Known rows, with every step that occurs
luvi-gadi-damanu-pevan-mukur: 1, 19, 59, 27, 17, -17, 2, -11, 2, 9, 7, 6, 0, -25, -17, -23, -11, 5, 11, 9, 20, 0, 37
luvi-pevan: 3, -14, -18, 17, 11, -12, -25, -4, -1, -16, -19, -18, -26, -20, 14, 12, -16, -17, 18, 14, -24, -12, -3
resuf-luvi-gadi-ropozi: 17, -13, -23, -11, -6, 7, -15, 13, 10, -14, -3, 5, 6, 11, -9, -2, -32, 8, -35, -5, -10, 16, 15
luvi-gadi-ropozi-damanu: 5, 32, -4, 11, -5, 9, -7, 4, 2, -26, -16, 9, -14, 8, -7, 4, -4, 16, -4, -7, -5, 32, 5
ropozi-gadi-luvi-pevan: 34, -7, -15, 24, 0, -3, 1, 4, -13, -9, -15, 2, -15, 9, 15, -2, 3, -30, 18, -22, -7, -35, -31
pevan-damanu-gadi: -17, 6, 16, -4, -3, 6, 3, -1, 6, 36, 2, -21, 23, -15, -11, 23, 17, 11, -16, 4, 7, 19, 25
pevan-damanu-ropozi-dudi: -19, 9, -9, -34, 0, 7, -11, -2, 13, 4, 14, 15, 11, 9, 7, 6, 18, 27, -3, 18, 3, 14, -19
ropozi-damanu-pevan: -17, 12, 10, 4, -4, -5, -1, -12, -8, -12, -8, -9, -21, -4, -1, 1, -2, 12, 32, 6, 5, -11, 7
gadi-damanu-ropozi-dudi: 5, 32, -6, -29, -2, -5, -13, -9, -2, -9, 20, 40, 25, 2, -5, -21, -6, 10, 11, 19, -4, 0, -37
resuf-luvi-gadi-ropozi-damanu-pevan: 0, -1, -7, -3, -1, 15, 26, 6, -2, -27, 6, 4, -20, 15, -9, 0, 4, 28, -8, -20, 11, 5, 26
gadi-luvi: 26, -15, 6, -7, -9, -6, -27, 2, 10, 0, -19, 8, 29, -2, -18, -8, -39, -5, 0, 15, 5, -17, -19
mukur-pevan-damanu-ropozi-gadi-luvi: 28, 2, 7, -21, -4, 4, 31, 10, -11, 21, 11, 25, 14, 33, 11, -13, 25, -26, -22, -24, 8, -3, -37
damanu-pevan: -7, -5, 12, 14, 2, -10, -18, -8, 1, 1, 3, -21, -6, -17, -2, -5, -37, -10, 12, 13, -8, -10, 13
mukur-pevan-damanu-ropozi: -5, -7, 3, -31, 3, 0, 7, 2, 1, 12, 6, 5, 5, 3, 10, -3, 6, -9, -18, 13, -10, 19, -11
ropozi-gadi: -1, 25, -13, 4, -16, -8, -26, -5, -14, 9, -8, -5, -17, 10, 8, -6, -14, -29, 13, -11, -15, -2, -14
resuf-luvi-pevan-damanu: 2, -39, -25, -27, 16, -5, 6, 1, 4, 2, -17, -10, -12, 1, 5, 33, 29, 24, -2, 12, -1, -13, 10
damanu-pevan-mukur: -10, -20, 43, 21, -1, -21, -2, -4, 13, 9, 14, -18, -9, -15, -9, -27, -32, 5, 16, 15, 15, -11, 23
gadi-luvi-pevan: 31, -32, -5, 12, 9, -8, -12, 4, 6, -17, -20, -2, 2, -11, 0, 7, -20, -11, 10, 9, -5, -30, -18
mukur-pevan-damanu-ropozi-gadi: -5, 18, -6, -18, -5, 1, 20, 4, -18, 22, 12, 8, -8, 24, 23, -8, 29, -32, -14, -19, -9, 14, -21
luvi-gadi: -2, 13, -3, 13, -6, -1, -52, -4, 1, -10, -22, -10, -15, -15, 6, 7, -32, -14, -1, 7, -15, 11, 23
mukur-pevan-damanu-gadi-ropozi-dudi: -63, 16, -20, 2, 14, 29, 40, -3, -6, 11, 26, 3, 27, 14, -1, -5, 43, -22, -12, -11, 3, 29, 0
ropozi-dudi: -35, 14, -29, -6, -3, -1, -40, -15, -2, -14, -8, 4, 0, 3, 3, -4, -14, -11, 27, 16, -8, -5, -14
luvi-gadi-damanu-ropozi-dudi: 0, 45, -2, -13, 0, 5, -26, -8, -6, -18, 10, 36, 10, -6, 3, -10, 0, 1, 2, 7, -3, 10, -12
mukur-pevan-damanu: -31, 0, -6, -12, 17, -4, -6, -13, -6, 15, -18, -2, 4, 1, 0, 8, 13, -22, 3, 18, -8, 13, 3
pevan-damanu: -9, 5, 5, -21, 7, -9, -17, -7, 10, 24, -18, -4, 13, -3, -12, 19, 1, 19, -2, 29, -3, 12, 5

Rows
3, 5, 4, 18, -13, 11, 9, 12, 11, 12, 21, -18, 29, -8, -15, -8, -30, -6, -27, -8, -8, 23, 6	damanu-gadi-ropozi
5, -15, -25, -16, -14, 2, -43, 3, 0, -13, -19, -4, -8, -1, 2, 11, -23, -1, -11, -4, -8, -5, 28	resuf-luvi-gadi
28, 8, -5, 2, -16, -5, -12, 2, -8, 4, -10, 11, 10, 21, -4, -13, -17, -26, 8, -16, 5, -22, -28	ropozi-gadi-luvi
-41, 2, 5, 2, 4, 11, 14, -5, -11, 30, -2, -17, 14, -11, 1, 14, 29, -28, -13, -6, -1, 18, 24	mukur-pevan-damanu-gadi
-32, 17, -22, 14, -10, 23, 6, 1, 4, -1, 26, -5, 25, 3, -4, -13, -6, -8, -5, -11, -1, 18, -3	damanu-gadi-ropozi-dudi
-8, 8, -20, -20, -19, 3, -31, -1, 7, -17, 18, 11, 2, 3, 14, -14, -23, 2, 2, 10, -7, 2, -27	damanu-ropozi-dudi
-5, 13, 45, 34, 2, 0, 30, 3, 11, -14, 13, -1, -27, 0, -10, -25, 2, 30, 2, -11, 25, 21, 29	luvi-gadi-ropozi-damanu-pevan-mukur
25, -30, 2, 29, -3, 7, 7, 11, -2, -4, -2, -19, 14, -26, 5, 10, -5, -19, -7, -14, 4, -26, 3	damanu-gadi-luvi-pevan
28, -45, -16, -40, 3, -1, 18, 15, 10, 0, 8, -3, -6, 3, 13, 23, 23, 34, -21, 6, -3, -7, -1	resuf-luvi-pevan-damanu-ropozi
-1, 31, 47, 22, 7, -23, 28, -13, -12, 29, 21, 14, -2, 2, -12, -40, 9, -8, 28, -9, 21, -17, 1	ropozi-gadi-damanu-pevan-mukur
-5, 24, 10, 26, 8, 13, 14, 0, 0, -23, 2, -3, -21, 1, -8, -2, -3, 15, 2, -9, 2, 18, 22	luvi-gadi-ropozi-damanu-pevan
-13, -14, 14, -2, 3, 14, 24, 0, -5, 28, -2, 0, 39, -3, -11, 7, 24, -20, -21, -7, 18, -1, 7	mukur-pevan-damanu-gadi-luvi
-4, -12, -6, -1, 26, -9, -4, -3, 6, 9, -22, -15, -12, -12, 7, 30, 20, 10, 10, 22, -11, 1, 6	luvi-pevan-damanu
13, -13, 0, 22, -10, 12, 23, 4, -9, -16, -13, -7, -5, -12, 3, 19, 30, 10, 15, -25, 16, -26, -4	ropozi-damanu-gadi-luvi-pevan
-10, -36, -18, -13, 6, 9, 21, 8, -2, 16, 1, -23, 1, -12, 6, 39, 45, 19, -14, -12, 6, -8, 30	resuf-luvi-pevan-damanu-gadi
17, -3, 15, -30, -6, -5, -5, 9, 17, 20, 7, 0, 17, -3, -2, 10, -6, 30, -23, 21, -4, 21, -9	pevan-damanu-ropozi
25, -5, -6, 7, 17, -2, 21, 1, -7, 13, -15, 6, -4, 15, 6, 18, 41, -10, 9, -11, 7, -23, -21	ropozi-gadi-luvi-pevan-damanu
6, -43, -37, -11, 1, -7, -16, 3, -4, -18, -15, -11, -20, -5, 12, 14, -9, -1, 11, 1, -14, -26, 2	resuf-luvi-pevan
27, -23, -29, -31, -5, 2, 33, 15, -7, 7, 16, 3, -23, 22, 25, 17, 46, 16, -15, -27, -4, -9, -13	resuf-luvi-pevan-damanu-ropozi-gadi
11, 16, -2, 15, 0, 5, -20, 6, 13, -10, -6, -3, 0, -4, -7, -4, -40, -8, -25, 2, -17, 28, 14	luvi-gadi-ropozi
59, -29, 24, 20, -16, -14, 28, 20, 5, -3, 23, 8, -13, 12, 21, -30, 0, -5, -3, -27, 15, -25, -35	damanu-ropozi-gadi-luvi-pevan-mukur
-25, 26, -27, 16, 6, 15, -27, -2, 6, -26, 2, 11, -1, 10, 0, -7, -17, -12, -4, 3, -12, 23, 0	luvi-gadi-ropozi-dudi
-20, 1, 42, 13, -8, -16, 13, -11, 2, -3, 3, -5, -24, -4, -8, -17, 3, 33, 36, 6, 27, -7, 16	ropozi-damanu-pevan-mukur
-6, 13, 8, 10, 1, 4, 30, 0, 3, -13, 8, -1, -8, 6, -16, -12, -8, 21, 13, 2, 3, 10, -5	gadi-ropozi-damanu-pevan
0, 21, 22, 3, 20, -13, 1, -15, -7, 11, 3, 8, 17, -19, -22, -11, -19, -3, 19, 21, -1, -13, 1	gadi-damanu-pevan
